Each row was made from one path, in order. Every step used is in the known rows, and no mark comes twice. Write each row's path.
In the rows, 128 means zero.
Known rows:
figalap/zalo: [113 110 139 108 113 112 101 137 137 143 165 139 160 143 127 109 128 142
 129 132 111 144 132 147 142 119 173 118 115 152  94 100 145]
zibim/malat/debom: [161 133 121 112 160  89 117 102 110 123 160 120 124 150  82  66 129 134
 165 112 132  98  99 142 120 134 161 119 133 106  89 107 130]
ziled/zibim/ruvu/nuni/gitod: [183  79 101 158 148 162 108 131 113 160 184 135 125  89 113  96  98 163
 148 117  65 113 121 147 173 152 186 124 107  97 130 159 136]
figalap/debom/malat/zibim/ruvu: [160 131 101 137 152 122 149 145 123 135 191 113  91 136 118  19 124 148
 154 106 114  95  95 153 173 120 167 193 113 119 101 110 160]
debom/malat/zibim: [122 125 113 125 134 121 149 158 134 146 136 130 108 129 115  45 145 138
 135 113 124  82 120 142 175 123 147 157 118 116  93 117 163]
zalo/figalap/debom/malat: [102 115 125 114 123 114 136 131  96 123 167 144 147 141 107  47 137 142
 158 108 121  97 136 169 138 139 183 160 114 113 125  70 210]
nuni/gitod/ruvu/zibim/ziled: [142  82 102 157 120 113  74 185 110 165 149 153  99 116 141 113 117 148
 113 117 124 139 102 124 138 119 234 125 116 124 139 177 177]
debom/malat: [122 105 108 129 130 133 137 133 117 146 141 132 127 137 110  74 125 136
 143 116 134 106 127 158 150 124 155 134 117 108  97 107 167]
nuni/gitod: [113  99 120 120 147 124  90 143 125 138 144 139 130 112 125 104 107 154
 135 101 133 111 113 101 120 126 174  92 108 116 112 145 141]
nuni/gitod/ruvu/zibim: [143  85 106 126 121 109  90 177 129 159 158 176 116 120 144 106 120 147
 118 113 119 145 125 137 128 134 197 105 109 136 146 181 162]
zibim/ruvu/nuni: [196 105  94 152 151 154 122 128 110 134 183 126 139 116 112 107  96 150
 140 126  71 117 124 151 148 137 161 115 124  92  92 155 128]
nuni/gitod/ruvu: [128  70 102 124 145  90  91 148  99 138 152 146 121 123 148  94 104 143
 129 118 139 124  98 114 107 128 183  98 103 116 127 158 149]
nuni/gitod/ruvu/zibim/ziled/vogimig: [147  83 111 127 133 112  87 198  99 158 157 165  84 117 161 110 119 138
 109 126  77 143 102 147 151 131 217 155 115 120 145 196 158]
zibim/ziled: [136 120 109 138 131 120  92 133  92 140 132 124 129 120 121  98 109 130
 118 116 131 110 109 129 137 111 196 137 120 112 108 114 142]
debom/figalap: [131 100 115 114 130  99 110 121 105 133 149 146 169 145 103 106 134 133
 120 109 140  97 152 137 122 131 143 122 124  98 118 115 143]
ragakuv/ziled/gitod/ruvu: [144  60  86 152 115  98 102 111  83 134 143 142 142 102 172 107 112  87
 135 146 129 112  92 151 136 145 172 108 106 124 125 137 117]
zalo/figalap/debom/malat/zibim/ziled/gitod: [107 106 114 146 130 126 111 153  72 130 148 140 117 101 112  17 153 115
 178 124 113  66 106 134 184 143 224 194 112 105 103  76 206]
malat/zibim/ruvu/nuni: [200 123 102 148 155 145 135 150 116 134 182 133 119 113 107  73 110 154
 134 121  65  96 119 136 177 142 150 147 130 104  89 160 126]
malat/debom/figalap/zalo: [120 106 126  85 116  46 106 136 133 146 183 130 175 186  85 103 169 137
 136 140 126 113 138 134 143 136 173 140 137 124  88  75 162]
ruvu/gitod/nuni: [168 103 124 119 128 132 111 134  84 110 128 171 137 105 132 124 150 138
 128 143 105 153 134 151 140 142 206 104 118 106  97 146 164]
zalo/figalap/debom/malat/zibim: [106 140 127 115 131 106 149 155 103 127 167 148 123 139 101  15 147 147
 152 102 111  82 127 153 165 143 168 187 119 116 116  67 207]
zalo/figalap/debom/malat/zibim/ruvu: [135 129 113 131 153 126 153 156  95 139 202 141 124 143 114  21 127 153
 161  93 107  71 113 138 169 137 181 198 116 115 113  88 201]
debom/figalap/zalo: [110 102 127 105 103  89 101 138 130 147 172 147 181 165 107 117 139 143
 121 122 125 117 156 142 129 128 167 130 129 120  95  95 158]
ziled/zibim/ruvu/gitod: [203  99 101 141 133 151 110 123  72 158 150 164 143 108 122 111 118 142
 121 128  99 131 120 159 180 143 206 134  92 104 126 128 142]
zalo/figalap/debom/malat/zibim/ziled: [108 133 113 137 128 111 125 161  86 131 164 126 113 128 102  15 148 142
 150 111 114  71 106 141 173 119 200 209 117 106 112  72 219]
figalap/debom/malat/zibim/ziled/gitod/ruvu: [139  76  92 147 130  95 100 154  77 131 149 130  80 104 147   6 147 101
 164 150 120 102  76 159 183 131 215 185 109 107 106 101 176]
ragakuv/ziled/gitod: [133  90 101 156 123 124 108 100 103 133 133 127 151  96 146 109 120  99
 132 132 126  98 105 136 144 139 163 101 114 120 116 124 108]
ziled/gitod/ruvu: [145  56 105 126 135 106  86 120  77 134 135 177 139 107 157  93 116  95
 146 147 129 123 109 152 136 147 174 100  97 124 116 147 127]
zalo/figalap/debom/malat/zibim/ziled/ragakuv: [108 109 118 142 111 112 133 171  89 135 189 163 120 125 112  24 150 139
 137 101 128  57  91 162 212 149 211 200 135 110 122  61 217]
debom/malat/zibim/ziled: [127 125 104 147 132 124 131 166 117 154 134 111  87 129 114  43 134 140
 135 113 128  73 103 135 186 107 186 181 120  96  92 116 172]

Which path is each row?
[148  89 112 140 143 135 101 144 132 122 166 131 128  91 107 109 114 155
 145 119  80 114 132 124 130 144 168  86 124  94 102 163 149]
ruvu/nuni/gitod
[124 116 115 118 125 111 124 120 123 115 164 121 115 134 123  48 143 138
 148 121 127 127 110 180 142 133 166 155 109 119 110  82 175]
figalap/debom/malat
[180  86  92 159 162 154 108 147 120 132 189 119 133  99 112 117  91 162
 152 114  71 106 120 110 132 136 185  99 123  87  99 182 137]
zibim/ruvu/nuni/gitod
[193 109 105 153 149 152 155 172  94 130 154 151  96 116 112  75 149 157
 155 126  92 102 118 140 198 132 212 165 124  88  77 157 177]
debom/malat/zibim/ruvu/gitod/nuni
[176  77  95 138 119 110 110 133 101 123 161 150 132 123 131  91 108 124
 128 157  83 134 132 179 132 150 153 107 123 100 112 150 137]
gitod/ruvu/nuni
[160 123 109 146 131  82 119  71  97 143 180 113 123 144  92  73 138 122
 143 103 128  91  86 172 157 150 161 148 126 114 133  71 124]
ragakuv/ziled/zibim/malat/debom
[137 114 131 108 122  53 105 115 127 132 203 118 164 194  66  92 153 145
 162 107 128  94 131 145 118 131 168 134 149  98  69  71 164]
zibim/malat/debom/figalap/zalo
[142  71 104 161 100 113  87 193 120 168 181 189 102 108 153 116 119 145
 107 112 138 118  89 151 174 142 237 122 131 121 158 172 175]
nuni/gitod/ruvu/zibim/ziled/ragakuv
[170 132 129 139 126 146 123 124 128 141 154 167 123 133 107  94 132 150
 141  88 115 126 132 175 128 131 167 119 129 117 122 148 148]
ruvu/zibim/malat
[172  80  92 182 107 118 113 109  98 137 157 167 123 115 147 105 123 109
 155 115 119 115 105 183 135 144 191 109 132 120 133 157 127]
ragakuv/ziled/gitod/ruvu/zibim/malat
[205 118 123 137 161 140 126 161  83 124 159 161 113 104 122  98 137 154
 138 125  95 123 115 122 179 134 211 143 121 107  84 170 143]
malat/zibim/ruvu/gitod/nuni
[129 135 123 114 129 102 137 137 127 124 161 126  98 131 117  13 153 139
 143 120 117 106 108 171 163 135 156 178 116 124 105  86 171]
figalap/debom/malat/zibim
[163  98 119 114  98  40 110 150 127 147 213 159 144 204  83  93 162 143
 154 126 123 123 142 176 131 145 193 150 148 117 105 109 186]
gitod/ruvu/zibim/malat/debom/figalap/zalo
[157 113 101 150 123  61 122  71  92 143 184 116 149 172  74  80 149 125
 142 102 140  60 113 165 149 158 150 162 137  87 139  58 132]
ragakuv/ziled/zibim/malat/debom/figalap
[168 133 123 123 134  84 123 128 127 136 183 150 145 178  56  89 164 140
 155 103 134  92 142 161 131 147 159 141 149  97 113 116 166]
ruvu/zibim/malat/debom/figalap
[164 112 120 113 139  76 112  88  89 141 176 144 141 166  66  66 152 130
 158 106 140  73 128 165 148 160 156 161 128  89 126  73 150]
ziled/zibim/malat/debom/figalap
[170  96  89 170 152 156 146 179 143 148 191 108  92 105  95  63 116 172
 166  99  67  67 123 115 188 130 170 149 135  73  82 171 164]
debom/malat/zibim/ruvu/nuni/gitod
[153 127 129 111 104  70 112 139 146 147 201 146 155 192  61 102 175 150
 158 106 116 112 151 163 138 144 185 143 157 116  92  93 181]
ruvu/zibim/malat/debom/figalap/zalo
[160 122  98 150 157 139 159 159 126 157 168 125 102 139 116  48 120 152
 149 101 119  77 105 128 187 116 160 170 120 111  92 135 152]
debom/malat/zibim/ruvu
[140 133 128 110 153 115 111 169  87 138 140 132  91 112 142  68 131 121
 101 123  83 101 105 141 185 130 166 191 121 118 108 138 129]
malat/zibim/ziled/vogimig
[200 102  90 143 139 144 115 138  90 133 151 139 141 118 119 120 107 145
 128 123 107 126 123 122 141 116 200 111 108  95  91 144 142]
zibim/ruvu/gitod
[136 132 115 139 141 114 101 158 101 145 135 128 103 118 119  61 122 132
 110 115 127  93 103 120 164 105 180 163 123 121  96 124 141]
malat/zibim/ziled
[176 109 114 151 126 118 118 136 108 139 167 174 113 139 124  86 116 139
 135 102 119 136 123 193 123 132 173 120 125 126 124 160 152]
gitod/ruvu/zibim/malat
[144 103 137 107 114  61 103 104 113 154 203 141 160 187  68  77 161 137
 163 118 124  97 128 174 154 156 178 153 134 105 109  51 161]
ziled/zibim/malat/debom/figalap/zalo
[163  91 100 129 141  56 102 150 118 137 193 154 121 167  79  89 149 151
 158  90 142  94 125 129 105 147 195 131 132  85 132 154 180]
nuni/gitod/ruvu/zibim/malat/debom/figalap
[137  94 118 138 120 129 102 142 100 145 161 160 134 117 137 102 114 125
 109 115 144 100  89 152 178 136 200 127 130 119 121 113 146]
zibim/ziled/ragakuv
[178 141 125 118 135 106 118 125 134 136 173 145 122 150  76  79 148 134
 151 107 124 118 120 165 140 141 172 130 142 126 109 122 146]
ruvu/zibim/malat/debom
[178  52  80 164 123 121  77 140  63 128 140 143 125  86 135  98 115  95
 145 169  77 119 113 164 154 145 207 113 115  82  96 157 149]
zibim/ziled/gitod/ruvu/nuni
[153 106 117 154  95 145 110 166 129 166 162 187 125 116 134 114 136 132
  96 116 133 123 107 178 195 143 209 140 138 136 143 129 161]
ruvu/zibim/ziled/ragakuv
[189 123  92 146 139 129 139 155 109 120 174 121 100 120 102  35 143 150
 145 118  92 109 101 143 180 123 196 179 108  91  84 113 178]
figalap/debom/malat/zibim/ruvu/gitod
[164 100 111 125 111 108 111 155 114 154 153 184 122 133 144 105 132 130
 106 132 114 152 133 178 140 141 175 123 115 145 146 156 152]
gitod/ruvu/zibim
[137 113 128 139 122 122 112 167 114 156 160 165 113 113 132  72 131 130
  98 114 136  73  83 143 204 134 188 158 135 124 118 117 142]
malat/zibim/ziled/ragakuv
[141  68  86 161 133 110 106 169  87 151 126 140  87 110 143  40 138  97
 156 143 126  78  97 139 190 123 206 171 107  99  95 131 166]
debom/malat/zibim/ziled/gitod/ruvu
[165  79 105 153  88 112 104 172 102 166 166 195 113 123 157 111 126 124
  95 131 133 127  99 189 188 138 215 138 131 138 151 145 168]
gitod/ruvu/zibim/ziled/ragakuv
[128 134 110 138 129 107 119 151 111 129 159 104  82 120 111   8 148 133
 141 122 122  96  89 155 168 113 193 202 117 111  98  84 182]
figalap/debom/malat/zibim/ziled
